(in the rows, 128 means zero)
Known rows, with every step that occurs
vavo/gana/bomifid/gonu: [115 117 113 124 127 155 174 137 120  99 161  84 145 113  93 152 110  89
 123  99 112 166 132 131  91 179 106 109  99 125 149 138 122 124  85 145
 161 174 143 176 189 146 140 111 135 136 106]
vavo/fivu/pozeros/pege/sotuvi: [ 99 128 102 127 117  87 111  98 141 156  79 127 104  80  80 103 125 148
  80 171 105  89  99  89 133 105 126 160 134 126 128 110  93 112  40 170
 125 102  94 184 147  83 108  15  80 146 149]
pege/pazo/fivu: [127 142 114 132 141  99 107 125 145 104 112 119 122 133 126 147 141 118
 106 158  82  88 117 120 108  76 113  98  98 155 133 127 137 122  86 124
 135  87  88 152 156 101 141  87 160 137 132]
vavo/gana/bomifid: [126 134 117 124 133 141 152 138 132 110 135 102 159  98 106 137  88 112
 125 124 115 149 132 146 103 150 104  98  76 133 152 149 123 109 105 149
 150 168 117 159 164 133 135  84 133 129 109]
pazo/fivu/vavo/pege/sotuvi: [160 133 116 121 113 101 124 108 144 114  57 124 118 118  80 124  89  74
  76 186  73  85  75  80 145 119 105 164  92 139 122 102 111 109  35 217
 128  87  96 172 174  86 136  17 126 169 121]
gizoz/sotuvi: [118 140 150 130 135 119 148 119 112 131 145 113 121 120 129 125 112 101
 147 144 151 123 138 131 130 110 132 123 117 128 133 117 111 101 137 145
 142 101 152 138 135 121 113 111 115 141 143]
bomifid/gonu/pebogop/gizoz/sotuvi: [100 111 167 133 153 156 165 119  89 127 167  83 106 101 141 124 135  97
 159 118 170 119 127 110 133 187 125 192 166  99 118 108  67 124 154  61
 152 121 184 115 148 149 126 147 129 164 153]
pebogop/gizoz: [139 114 129 131 139 143 118 120 131 142  94 127 141 108 140 122 130 152
 125 140 165 112 123 119 117 150 123 163 129 125 110 133 106 144 140  85
 121 143 122  98 127 122 146 148 133 140 139]
sotuvi/gana/bomifid/gonu/pebogop/gizoz: [101 105 138 137 153 183 160 143 104 109 159  98 139 114 125 125 133 165
 142  90 130 160 164 124 115 223  99 175 119 108 116 134  87 133 113  52
 152 177 130 132 147 177 127 176 127 150 122]
sotuvi/fivu/pozeros/pege/vavo: [123 119 105 113  84  70 110  99 140 146 114 158 106  94  77 132 138 119
  51 155 129  83  89  94 153  89 123 124 157 157 123 116  98  78  38 171
 119  55 116 181 135  95 129  15 102 154 147]
gonu/pebogop/gizoz/sotuvi/fivu/pozeros: [107 137 139 121 154 110 155  97 100 149 131 114 114  82 134  97 135 139
 113 157 204  96  92 123 134 139 126 216 145 124 130 111  72  59 130  87
 151  91 158 131 111 107 105  84 104 172 168]
pege/vavo/fivu/pozeros: [125 129 111 119 105 101 123 106 144 137 120 123 132  95  96 102 112 174
  75 178 131 116  80  95 149 120 124 143 146 141 156 113 107 100  68 184
 139 117 121 166 174 116 101  58 127 158 141]
vavo/gizoz/pebogop: [140 144 165 149 104 140 112 128 103 114 140 152 105 158 126  96 115  77
 144 106  95 144 108 131 157 170 129 169 112  93 124 113 153 110  94 128
 134  85 145 121 116 164 123 125 106 129 155]
bomifid/gonu/pebogop/gizoz: [109  96 146 132 149 166 153 126 107 123 151  99 114 105 144 125 153 125
 140 103 147 124 116 107 127 205 120 198 176 101 115 118  83 146 148  46
 140 146 162 105 140 155 139 164 138 150 138]
vavo/pege: [142 124 104 130 115 133 141 124 137 130  93 123 138 124 109 128 121 122
 111 135 126 151 109 108 127 110 127 151 115 119 142 121 119 100 100 170
 142 131 111 145 102 116 116  88 138 129 135]
pazo/fivu/vavo/pege/sotuvi/gana: [143 144 131 130 118 107 118 124 133 116  91 136 127 145  62 111  93  94
  57 163  51 108  92 101 150 110  98 156  59 143 109 106 134  87  24 197
 125  89  69 197 158 100 136  37 101 180 117]
fivu/pazo: [111 137 129 128 112 114 134 130 139 125 119 141 134 114 139 139 136 149
 110 127  89 115 142 120 105 101 125 108 114 114 125 133 101 111 100 103
 127  92 109 146 136 125 111 126 124 119 116]
gonu/pebogop/gizoz: [123 109 154 131 157 150 132 131 117 130 123 114 127  92 154 110 132 143
 137 125 151 111 120 122 141 173 120 190 157 109 117 128  92 136 169  46
 131 139 135  89 119 142 135 137 137 143 142]
bomifid/gonu/pebogop: [ 97 112 144 128 136 149 163 137 106 110 179  97 102 127 131 132 150 101
 144  90 108 138 117 112 142 179 126 165 176 100 130 113 104 137 136  88
 148 127 169 136 141 158 120 146 136 136 130]
gonu/pebogop/gizoz/sotuvi: [116 123 175 132 162 141 148 123 101 137 138 102 121  83 154 111 117 121
 158 141 170 102 133 124 146 161 124 184 148 106 120 117  74 116 171  67
 143 111 155  98 126 137 121 122 125 159 156]
pebogop/gizoz/sotuvi/gana: [114 134 169 142 153 140 129 127 101 146 155 123 142 125 121 102 116 150
 128 134 164 129 155 142 128 127 118 146  84 129 103 126 111  97 137  80
 131 126 120 129 114 129 129 147  95 164 149]
pazo/fivu/sotuvi/gana/bomifid/gonu: [126 151 116 130 122 139 137 119 118  90 159 106 121 141  64 134 129 118
 129 113  80 134 135 126 111 173  92 129  53 140 106 120 136 135  32 176
 135 131  93 194 194 130 140 116 107 152 122]
pege/sotuvi/fivu/vavo: [157 123 143 111 112  91 121 111 118 136  65 159 105 127  97 118 113  74
  81 163 120  90  79  88 151 165 120 177 113 124 110 116 103  94  54 187
 113  75 136 165 151  94 144  54  71 164 117]
gana/bomifid/gonu: [125 116 100 125 119 156 162 120 129 105 125 102 132 128 113 155 127 124
 148 111 133 161 150 111  98 187 116 126 122 124 141 130 100 143  81 158
 151 162 150 152 172 148 126 146 145 127 111]
fivu/vavo: [139 138 142 124 106 124  98 121 130 114 115 144 134 121 127 129 114 131
  98 140 117 107  93 112 151 136 120 118 143 144 139 129 132 115 105 148
 126 100 147 139 155 138 138 111 119 145 112]
pege/pazo/fivu/sotuvi: [136 155 127 126 128  89  83 120 139 102 111 137 112 114 110 134 144  99
 109 163  88  69  85 110 103 103 108 112  79 139 118 125 138 120  60 136
 123  63  75 157 175  86 149  58 129 138 139]
pozeros/fivu/vavo/gizoz/sotuvi: [121 159 175 142  91  97  74  97 100 118 106 134  96 119 119 118  90  92
 140 165  91 107 119  96 176 118 110 131 136 146 151 104 136  45  69 167
 122  26 169 167 127 131 135  61 113 155 143]
bomifid/gana: [137 114 103 120 118 136 149 113 136 112 151 113 146 147 130 120 118 145
 134 123 117 140 102 140 132 135 121 103 149 127 119 135 156 152 138 166
 130 156  95 112 117 147 142 106 134 139 123]
vavo/pege/pazo/fivu: [139 137  88 135 125 105 122 120 153 106  78 114 129 129 104 147 133 107
  88 166  85 113 102 100 107  57 113 123  85 147 146 118 127  95  55 160
 150  89  65 174 130  86 128  46 171 139 136]
gonu/pebogop/gizoz/sotuvi/gana/bomifid: [111 134 166 139 165 161 154 137  97 122 155 103 146  90 136 107  93 165
 162 131 156 140 176 141 133 179 102 164  85 118 124 133  72  99 137  78
 153 147 127 124 130 158 113 128 113 159 139]
pebogop/gonu: [127 114 156 128 133 129 138 126 113 119 146 157 141 146 142 116 133 114
 139 136 135 115 135 115 108 154 128 136 138 136 119 133 153 116 153 112
 136 144 148 148 142 153 112 147 150 140 117]
vavo/fivu/pozeros/pege: [100 139  97 133 109 103 107  94 143 141  98 114 119  86  89 115 140 188
  80 152 118 111  98 105 139  82 132 135 150 145 150 115 115  99  71 163
 139 110 104 185 124 105 109  42 101 135 150]
gonu/pebogop: [114 129 147 127 143 135 143 139 116 119 155 114 114 110 145 120 128 126
 142 114 115 124 123 130 154 148 125 157 155 108 135 122 111 124 154  87
 136 125 142 116 117 148 117 119 131 129 132]
fivu/vavo/gana/bomifid: [139 141 131 119 116 136 123 135 135  93 121 113 162  92 106 139  74 117
  96 138 103 131 101 130 121 160  97  86  94 146 164 151 127  99  79 169
 149 143 134 169 190 144 146  72 121 147  92]
fivu/pozeros: [102 146  98 123 124 113 114 118 139 133 151 137 138 111 132 116 142 163
  99 142 148 120  99 135 111 107 124 121 137 145 143 128 137 105 104 112
 136 127 126 136 145 121 114 118 138 136 134]
gizoz/sotuvi/fivu: [136 137 144 123 132 103 160 104  99 142 117 125 107 134 106 127 123  81
 130 148 161 124 128 124 145 112 138 162 106 129 127 110 102  70 115 181
 143  82 149 163 107 102 118  86  84 149 149]
pazo/fivu: [138 138 119 129 139 119 134 113 138 115 123 104 120 135 112 136 121 107
 120 144  98 100 129 131 133 102 121 127 107 156 120 117 139 139 122 149
 130 112 105 143 148 109 136 107 142 140 131]
sotuvi/gana/bomifid/gonu: [107 125 113 135 126 161 153 138 115 106 163 112 141 153  93 140 131 147
 132  92 107 180 168 130 106 176 105 112  89 129 127 133 123 123  73 134
 150 168 126 174 158 164 124 163 119 136 109]
pozeros/fivu/pazo: [103 134 126 133 105 100 104 126 136 136  92 125 114 114 124 153 150 185
 114 136  66  92 167 104 105  69 118 100 138 128 122 124  86  88  79 127
 113  60  98 155 124 113 129  81 130 109 121]
gizoz/sotuvi/gana/bomifid/gonu: [ 97 137 138 137 130 152 173 129  99 110 181 100 135 145  94 137 113 130
 152 108 126 176 181 133 113 162 110 113  80 132 134 122 106  96  77 157
 161 142 146 183 159 157 111 148 107 151 124]

Rows
[111 121 140 140 142 168 159 121 100 123 148  99 147 124 107 131 117 147
 150 117 170 159 178 126 101 185 105 145  78 127 116 128  85 115  91 111
 155 160 139 153 157 151 129 169 114 165 135]	pebogop/gizoz/sotuvi/gana/bomifid/gonu
[101 139 101 123 126  72 104  98 152 137 113 128  99  94  85 124 128  98
  79 169  83  49 107 113 122  78 114 126 119 160 106 108 121 128  44 148
 113  79  82 168 173  68 133  15 118 152 143]	pazo/fivu/pozeros/pege/sotuvi
[118 138 122 128 111 149 130 134 107 104 164 129 132 133  78 127 134 136
 137  97 106 158 135 119 105 201  99 128  69 114 114 131 125 123  44 155
 135 147 116 181 177 148 130 137  92 139 120]	fivu/sotuvi/gana/bomifid/gonu
[141 175 168 136 110 104 106  86 113  93 126 124 109 130 117 113  67  43
 127 174  91 101 100 116 179 126 107 142  96 158 149 101 159  79  76 168
 136  39 163 173 153 127 123  83 117 177 142]	pazo/fivu/vavo/gizoz/sotuvi
[150 149 137 125 115 114 105 105 140 101 106 119 123 129 107 137 110 115
  88 159  86  82  91 117 153 113 112 117 127 169 130 117 142 127  95 172
 128  87 122 153 172 120 146  95 133 158 115]	pazo/fivu/vavo
[144 127 180 121 139 122 135 101  92 131  94 121 110  90 132 112 112 108
 110 156 174  86  85 101 174 172 121 210 149 122 125 112  68  70 129 122
 142  68 171 133 120 124 134  79  86 181 146]	gonu/pebogop/gizoz/sotuvi/fivu/vavo
[131 126 152 134 147 135 131 109 114 145 114 113 132 100 138 118 113 133
 141 155 189 109 135 122 123 137 127 156 116 126 117 123  88 119 145 108
 135 119 143 109 130 116 132 129 122 157 154]	pebogop/gizoz/sotuvi
[ 89 140  92 136 111  85  77 106 152 131  87 131 121  82 102 128 161 196
  67 166 108  97  89  91 113  55 125 107 143 149 161 125 115  80  38 132
 145  82  85 193 131  94 113  25 116 131 150]	vavo/fivu/pozeros/pege/pazo
[131 156 143 143  88  82  41  98 144  83  89 157 106 112 113 141 113  71
  81 165  33  74  90  89 162  83  97  98 115 171 146 121 160  83  13 125
 124   6 109 189 143 114 150  35 132 151 134]	pozeros/pege/pazo/fivu/vavo/gizoz
[118 137 123 132 115 118 146 117 138 131  82 115 131 108 116 126 131 182
 101 148  80 125 128 100 122 108 131 145 112 106 143 123  88 108  87 151
 138 103  94 176 130 117  96  99 102 126 123]	vavo/fivu/pazo
[130 175 166 140 111  86  79  96 122  80 118 138 111 126 130 124  86  50
 116 187  71  91  92 102 155  96 100 112  84 160 161 112 155  59  46 138
 146  14 141 184 163 117 128  62 137 173 140]	pege/pazo/fivu/vavo/gizoz/sotuvi
[133 130 108 136  89  95  57 126 142 115  38 140 122 116 104 154 139 161
  73 170  82  97  89  62 123  59 107 103 140 145 158 121 110  46  26 179
 134  45  92 180 127 103 148   4 156 133 122]	pozeros/fivu/vavo/pege/pazo
[116 155  63 130 122  89 105 109 163 111  96 122 140 115 105 135 144 145
  60 177 105 104  76 106  89  37 110 118  95 164 160 118 135  69  36 147
 159  91  67 179 147  78 114  31 177 145 143]	vavo/pege/pazo/fivu/pozeros
[ 99 115 132 123 140 163 188 150 108  89 189  69 131  97 107 142 111  86
 138  87  95 161 124 134 112 204 103 132 127 108 158 132 104 118 110 108
 168 172 156 164 177 164 128 108 136 136 110]	vavo/gana/bomifid/gonu/pebogop
[142 120 180 140 124 145 135 136  95 117 151 162 125 167 134 106 142 118
 138 116 119 103 119 124 111 174 137 153 139 110 100 120 142 121 144 135
 147 123 146 136 156 180 114 133 131 133 130]	gizoz/pebogop/gonu
[ 85 117 185 142 161 161 162 136  77 125 202  91 117 122 123 107 140 127
 143  99 145 139 143 126 140 178 116 180 131 105 104 111  92 100 144  38
 148 129 158 139 131 159 121 164 103 173 151]	bomifid/gonu/pebogop/gizoz/sotuvi/gana
[167 132 109 120  91 112 129 103 126 124  50 146 128 129  84 133 121 110
  64 151 132 131  62  86 155 120 124 179 119 135 144 113 111  53  58 225
 142  83 123 182 102 108 130  46 100 155 125]	sotuvi/fivu/vavo/pege
[106 115 119 125 134 164 177 135 115  96 152  88 118 112 129 144 124 118
 162  98 117 153 148 114 124 208 111 151 152 108 148 125  85 141 112 124
 161 156 163 141 167 168 114 135 148 129 116]	gana/bomifid/gonu/pebogop
[138 151 130 127 120  97  78 118 149  91  95 131 126 125 124 149 126 120
  76 173  75  70  86 102 128  87 106  90 112 170 143 126 140 108  64 141
 135  59 105 163 178 108 149  68 151 152 114]	pege/pazo/fivu/vavo
[141 124 120 113 103 134 160 115 112  96 112 103 137 118  67 156 113  78
  77 117 115 148  85 106 122 191 102 132 103 139 152 132 112  77  40 201
 158 125 155 211 184 133 152  72  94 162  97]	sotuvi/fivu/vavo/gana/bomifid/gonu
[104 150 166 139 139 125 138 136  97 132 183 126 129 144 108 111 115 128
 131 123 124 141 154 150 138 101 123 113  86 131 119 118 133  83 122 124
 137 110 128 160 118 134 112 132  91 151 139]	gizoz/sotuvi/gana
[139 144 133 126 116 119 116 107 120 131  91 121 116 105  91 104 127 140
 125 153 125 119  80 101 141 158 129 177 104 105 129 117 117 121  89 191
 125 113 107 162 142 106 119  75  77 137 147]	vavo/fivu/sotuvi
[ 91 128 105 122 114  83  98 114 144 150 116 154 108  85 106 116 134 118
  87 151 113  78 114 109 116 102 121 120 137 135 112 119 102 120  50 120
 112  92 110 155 151  89 127  31 102 138 142]	fivu/pozeros/pege/sotuvi
[119 142  93 116 121  99 130 103 127 141 119 142 123 126 105 118 149 144
  82 145 159 120  88 128 117 110 130 161 128 147 135 122 132  72  84 148
 136 105 129 165 118  99 114  90 103 144 140]	sotuvi/fivu/pozeros
[161 146 111 127 103 116 117 103 148 101  76 116 134 126  89 138 102 110
  75 163  91 107  76  98 150  95 113 142 111 159 143 109 134  99  62 216
 142  92 106 172 143 108 134  53 145 160 122]	pazo/fivu/vavo/pege
[155 135 135 117 106 107 115 108 119 123  81 151 118 133 104 132 125 114
  81 144 130 112  81 103 156 138 125 157 132 143 129 122 120  80  85 188
 127  82 145 159 126 117 141  89  89 154 119]	sotuvi/fivu/vavo
[ 98 145 150 132  79  76  96  92 126 129 170 163 103  80 107 106  88  72
 106 171 115 102 107 102 173  97 113 109 140 150 152 108 121  61  39 134
 128  32 157 177 145 122 104  29 120 167 166]	fivu/pozeros/pege/vavo/gizoz/sotuvi
[125 173 172 143 101 131 108 115 102  93 145 149 144 132 116 102  55 103
 141 145  97 168 142 129 166 166  94 119  55 142 161 129 148  51  47 159
 146  87 155 184 145 168 107 111  96 169 122]	fivu/vavo/gizoz/sotuvi/gana/bomifid
[136 151 151 123 124 112 114 120 134  96 142  99 138 114  86 135  93  82
  65 148  66  90  73 136 148 105 103  99 102 170 139 127 163 101  96 156
 137 102 120 177 184 117 160  65 122 166 110]	pazo/fivu/vavo/gana
[129 152 149 135 122 123 109 124 108 132 129 128 124 129  72  90 128 168
 108 133  97 139  95 118 150 148 120 169  72 107 116 118 142  98  79 171
 123 126  83 188 126 120 119  93  53 148 143]	vavo/fivu/sotuvi/gana
[149 154  97 128 113  93  95 115 145 102  80 132 121 110  88 136 140  96
  92 171  85  89  68  90 104  83 106 139  64 131 132 118 127  93  31 178
 136  68  56 179 151  71 138  18 142 139 147]	vavo/pege/pazo/fivu/sotuvi
[ 94 124 129 119  94  85 103 126 146 130 180 131 133  68  77 126 115 108
  46 144  92  87  81 124 142  83 109  64 145 157 139 131 125  84  57 123
 127  92 115 183 176 114 139   6 123 153 134]	fivu/pozeros/pege/vavo/gana
[146 126 157 110 120  90 132 126 113 130 100 139 116 112  76 117  97  39
  59 156  96  94  60 109 141 158 112 160  88 124 117 126 120  69  52 174
 120  88 128 191 163  91 159  21  58 171 111]	pege/sotuvi/fivu/vavo/gana
[132 117 154 135  77  99  93 111 134 119 128 166 100 106 108 120  95  58
 118 143  77 114 122  91 184 133 112 121 141 130 130 117 132 107  56 128
 106  51 131 158 124 136 132  61 123 143 144]	pozeros/pege/vavo/gizoz
[145 115 141 116  94  78 102 102 126 140  51 165  90 106  78 131 123  70
  69 155  95  67  89  81 161 133 121 155 133 131 100 115  87  92  32 193
 102  42 123 181 136  88 152  10  54 155 125]	pozeros/pege/sotuvi/fivu/vavo
[146 156 131 122 125 105 112 107 130 113 124 120 109 118  95 124 124  89
 125 151 100  77  92 122 133 131 113 143  89 138 107 114 141 138  89 170
 115  95  95 147 164  96 143  81 115 143 141]	pazo/fivu/sotuvi
[130 114 157 119 115 114 142 144 129 122 172 121 137 102  94 125  95  78
  87 138  97 116  98 127 144 129 113  93 115 133 132 133 129 107 105 129
 128 120 125 156 175 128 145  64 129 154 120]	pege/vavo/gana
[150 121 124 120 103 111 117 121 135 128  58 148 125 113  98 118  98  90
  81 167 105 110  80  78 140 146 115 160 111 113 131 114  99  99  45 195
 126 100 115 155 157 107 128  36 110 157 117]	fivu/vavo/pege/sotuvi
[158 132 160 122 121 113 121  89 107 140  64 135 123 105 117 121 112 116
  97 172 192  92  91  99 152 148 124 185 123 143 119 118  82  72 103 159
 132  71 161 143 130 106 144  89  82 180 142]	pebogop/gizoz/sotuvi/fivu/vavo
[139 130 191 150 111 141 124 127  87 105 155 182 119 173 143  84 120  69
 153 117 102 128 115 120 131 197 129 182 123 101 113 114 175 101 119 113
 145 103 168 142 134 190 107 141 129 140 143]	vavo/gizoz/pebogop/gonu
[101 151  95 130 116  90 100  94 154 124 130 119 113  97  93 137 140 140
  75 149  95  73 111 130 132  51 117  98 139 178 126 114 138 121  74 140
 127  84  97 170 146  92 130  53 137 140 146]	pazo/fivu/pozeros/pege
[109 134  93 122 104  82 109  95 135 148 106 149 109 104  90 132 160 134
  71 137 138  96  99 118 132  76 130 138 146 152 127 120 120  74  63 151
 129  81 116 182 102  88 124  48  91 137 149]	sotuvi/fivu/pozeros/pege
[ 99 149 147 147 117 151 158 116  88  97 190 119 127 153 103 118  94  80
 172 110 109 200 173 129 134 181 101 140  62 118 144 118 140  74  55 134
 157 118 160 194 146 170 101 156 107 157 134]	vavo/gizoz/sotuvi/gana/bomifid/gonu
[126 149 126 131 107  74  58 110 146 105 101 142  95  93  92 149 155  96
  95 156  63  45  93  98 118  73 108  93  96 149 110 122 125 123  37 140
 112  33  65 173 156  76 158  12 116 131 148]	pozeros/pege/pazo/fivu/sotuvi
[120 131  98 110 128  81 134 106 124 156  98 151 109 118 102 104 136  99
  81 163 145 102  87 111 110 132 125 180 108 127 114 115 108  81  54 152
 123 101 114 165 144  76 118  58  91 153 139]	pege/sotuvi/fivu/pozeros
[ 83 141  94 132 108  82  67 121 154 127 124 157 125  86 125 140 167 166
  75 146 110  86 100 109  98  50 118  69 143 154 146 136 123  88  52  89
 135  71  98 165 137  99 127  55 136 124 141]	fivu/pozeros/pege/pazo
[129 146 152 141  85 106  57 105 116 114  88 144 106 126 118 120 108 115
 120 152  73 111 108  93 169 129 106 139 145 145 149 115 147  68  61 146
 111  50 149 159 122 138 148  74 124 143 128]	pozeros/fivu/vavo/gizoz
[140 117 101 117 104  86 171 118 134 148  34 153 115 119  90 130 128  86
  77 157  95 114 111  77 100 114 124 195  74  88 111 113  61  65  18 184
 127  65  78 193 113  72 103  21  86 139 125]	vavo/pege/sotuvi/fivu/pazo
[123 165 143 135 134  93  73 136 127 102 153 146 121 138  92 120 148 127
  95 142  57  89 104 129 114  91  98 104  47 144 105 128 161  98  48 114
 119  72  53 179 153  99 146  75 105 147 137]	pege/pazo/fivu/sotuvi/gana
[108 146  95 127 126 114 125 103 137 138 107 110 133 110 107 103 132 193
  93 160 142 132  85 114 125 113 131 159 135 139 158 117 130  99  94 159
 148 140 117 166 140 112  99  85 112 144 143]	vavo/fivu/pozeros
